Known rows, with every step that occurs:
n, e, f: [ 0.18  1.47 -0.99  1.48 -1.37 -0.48 -5.27 -4.15 -2.55  1.75 -0.26 -0.45
 -1.12 -1.22 -0.07  3.16 -3.67  0.53]
t, b, n, e, f, d: [ 0.35  3.20  0.32  0.27 -0.37 -1.61 -0.42 -2.73  0.33  1.89  1.95 -2.64
  0.71 -3.42  2.13  2.20  0.60  1.11]
t, e, n: [ 0.40 -0.19  1.12 -1.83  1.48  2.22 -1.97  0.48 -1.37 -1.80  0.62  4.42
 -2.15 -5.26 -1.47  1.28 -1.54 -3.70]
d, n: [-1.20  0.47  2.69 -0.43  3.36  0.70  0.57  1.09  0.29 -0.68 -0.14  2.40
  0.30  1.55 -1.44 -1.04 -3.22 -3.16]
t, e, n, b: [-0.54 -0.98  0.50 -0.29 -1.24 -1.64  0.98  3.26  1.01  1.18  0.35  0.16
 -1.14 -2.94 -1.04 -0.72 -1.59  0.14]
f, e, n, d: [-0.33 -0.97  1.66  0.57  0.86 -4.93 -1.79  0.07  1.24 -3.52 -0.53  3.42
 -1.23 -5.40 -0.64 -1.55  1.25  1.76]
e, f, b, n, d: [-0.65  1.49  0.08  1.24  0.02 -1.01 -1.67 -1.51 -0.03 -3.25 -2.00 -2.18
  1.68 -0.40  0.56 -1.78  2.30  3.93]
e, f, b, n: [-0.89  2.35 -0.07 -1.25  0.41  4.96 -0.90 -0.74 -1.12 -0.85 -1.93 -3.62
  2.85  1.52 -0.75  0.46 -4.28 -0.38]
b, n, e: [ 2.86 -5.49  0.67  0.17 -0.04  2.29 -1.77 -0.20 -0.76  2.50 -1.25 -0.33
 -1.19  4.01 -0.14  0.67 -1.24  1.07]
e, f: [-1.74  4.56 -1.48  1.23  0.13  0.70 -5.24 -3.45 -2.91 -0.31 -0.96 -1.38
  0.36 -3.31 -1.36  2.30 -4.34 -0.10]
b, n, e, f, d: [ 0.50  2.93  0.30  0.17 -0.09 -1.58 -1.20 -3.45 -0.44  1.19  2.51 -2.71
  0.18 -4.37  1.53  2.47  0.51  1.80]
b, n: [ 1.02 -1.59  0.14 -0.75  2.37  5.43 -1.76  0.82 -1.91 -0.38 -2.17 -1.92
  1.25  1.59 -1.75 -0.55 -1.35 -0.51]
t, e, f: [-0.64  2.83 -3.07  0.70 -0.94  0.77 -3.95 -3.40 -3.80 -0.02  1.26 -0.14
 -0.80 -3.76 -0.83  3.37 -1.47 -3.02]
b, n, d, t, e: [ 1.77 -3.54 -3.20 -0.18 -0.74 -0.09  3.33  0.58 -0.38 -1.73  1.95  2.93
 -1.39  2.95  1.03 -0.65  9.10 -1.70]
e, n, b: [-1.34  0.26  1.68  0.10 -0.50 -1.58  0.16  3.25  1.60  1.06 -1.17 -0.64
 -0.26 -2.67 -1.40 -1.49 -3.74  2.18]
f, d, n: [-1.25  2.27  3.47 -0.78  3.36 -1.42  2.83  0.51  1.88 -0.65  2.29  1.24
  0.69 -1.32  0.03 -0.80 -0.73 -1.92]
d, t: [-0.66 -0.45 -1.46 -0.10  0.40  0.48  3.25  1.17  1.39 -0.90 -0.72  2.51
  0.03  5.24 -0.11 -1.73  3.35  1.21]
t, e: [ 0.16 -2.22 -2.33  0.25 -0.17  0.09  0.41  0.61 -0.86 -0.14  1.18  1.07
 -1.87 -1.44 -1.58  0.64  1.48 -2.59]

Rows:
[ 1.18 -1.38 -0.57 -1.14  1.46  5.41  1.97  2.49  0.30  0.76 -2.78 -0.65
  2.42  6.74  0.54 -1.49  1.36 -2.22]
d, t, b, n
[ 1.36 -2.80  3.07  0.11  0.61 -2.41  1.53 -0.50  1.77  2.23  1.87  1.89
 -1.69  1.99  1.19  0.52 -0.53  0.09]
f, d, n, e
[ 0.84 -2.66 -3.01 -0.46 -1.45 -0.39  4.61  0.70  0.60 -1.97  1.74  2.47
 -0.78  3.48  1.31 -0.95  8.13 -1.23]
f, b, n, d, t, e
[ 1.69 -4.17  1.02 -0.18 -1.08  1.83  0.25  0.11  0.80  2.16 -1.40 -1.24
 -0.41  4.85  0.31  0.41 -2.38  1.77]
f, b, n, e
[-0.26 -0.43  0.49 -0.75 -1.57 -2.51  3.64  3.20  2.14  0.92  2.00  0.64
 -0.94 -2.38  0.48 -0.93  1.55  0.67]
f, d, t, e, n, b
[-0.75  0.30  0.71 -1.30  0.93  4.76  0.94  1.24  0.37 -1.01 -2.47 -3.15
  2.63  2.77 -1.17 -1.01 -3.56  0.35]
f, b, n
[ 1.30  0.48 -1.09  0.62 -0.80  2.28 -5.29 -4.06 -3.66  1.83 -0.35 -1.22
 -0.39  0.08  0.20  3.24 -3.12 -0.42]
b, n, e, f
[ 0.84 -1.59 -1.33  0.42  0.50 -0.13  2.70  0.43  1.02 -2.60 -0.83  2.29
  0.51  5.55  1.37 -2.87  8.14  2.77]
b, n, d, t
[-2.63  3.87  0.85 -0.06 -1.94 -0.94  0.56 -1.94  1.54  0.19 -0.64 -1.17
  1.18  1.50  0.37  1.24 -6.51  0.65]
d, n, e, f, b
[-0.11  2.43 -3.80  0.70 -1.63 -0.65 -1.81 -3.59 -2.79 -1.13  1.87  1.50
 -0.83 -1.33  0.90  2.27  3.63 -1.88]
n, d, t, e, f
[-1.13 -1.64  1.31 -0.61 -1.17 -3.57  1.42  3.90  2.58  1.41 -0.01 -0.02
 -0.65 -3.30 -1.66 -0.97 -4.57  0.42]
f, e, n, b
[ 1.13 -0.55 -0.17 -1.33  1.43  4.00  2.95  2.32  1.05  0.70 -1.55 -1.11
  2.51  5.25  1.28 -1.37  2.71 -1.62]
f, d, t, b, n
[ 1.21  0.84 -1.11  0.61 -1.06  2.02 -4.63 -3.36 -2.91  2.45 -0.83 -1.36
  0.05  0.93  0.79  3.09 -3.14 -1.20]
t, b, n, e, f
[-1.77  2.16  1.56  0.46 -0.30 -3.91  2.89  1.84  2.08  1.84  1.88 -2.49
  1.03 -1.06  0.36 -1.18 -1.51  0.96]
e, f, d, n, b
[-0.32 -1.30  0.12 -0.62 -1.55 -1.48  2.62  3.38  1.48  0.93  0.75  1.11
 -1.01 -0.96 -0.22 -0.96  0.46  0.12]
d, t, e, n, b
[ 0.45 -0.89  0.20  1.75  1.08 -1.05 -1.12  0.58  0.53 -1.95 -2.95 -1.08
  1.33  1.20  0.69 -2.92  4.05  2.78]
t, b, n, d
[-1.24  1.33  0.69  0.24 -0.86 -4.06  3.61  1.88  1.82  1.79  2.93 -1.90
  0.45 -1.38  0.63 -0.64 -0.09 -0.46]
t, e, f, d, n, b
[ 0.17 -0.31  0.92  0.88  0.83 -3.02 -2.29 -0.66 -0.30 -3.87 -0.26  3.52
 -1.79 -5.10  0.00 -1.26  4.05  1.59]
t, e, n, d
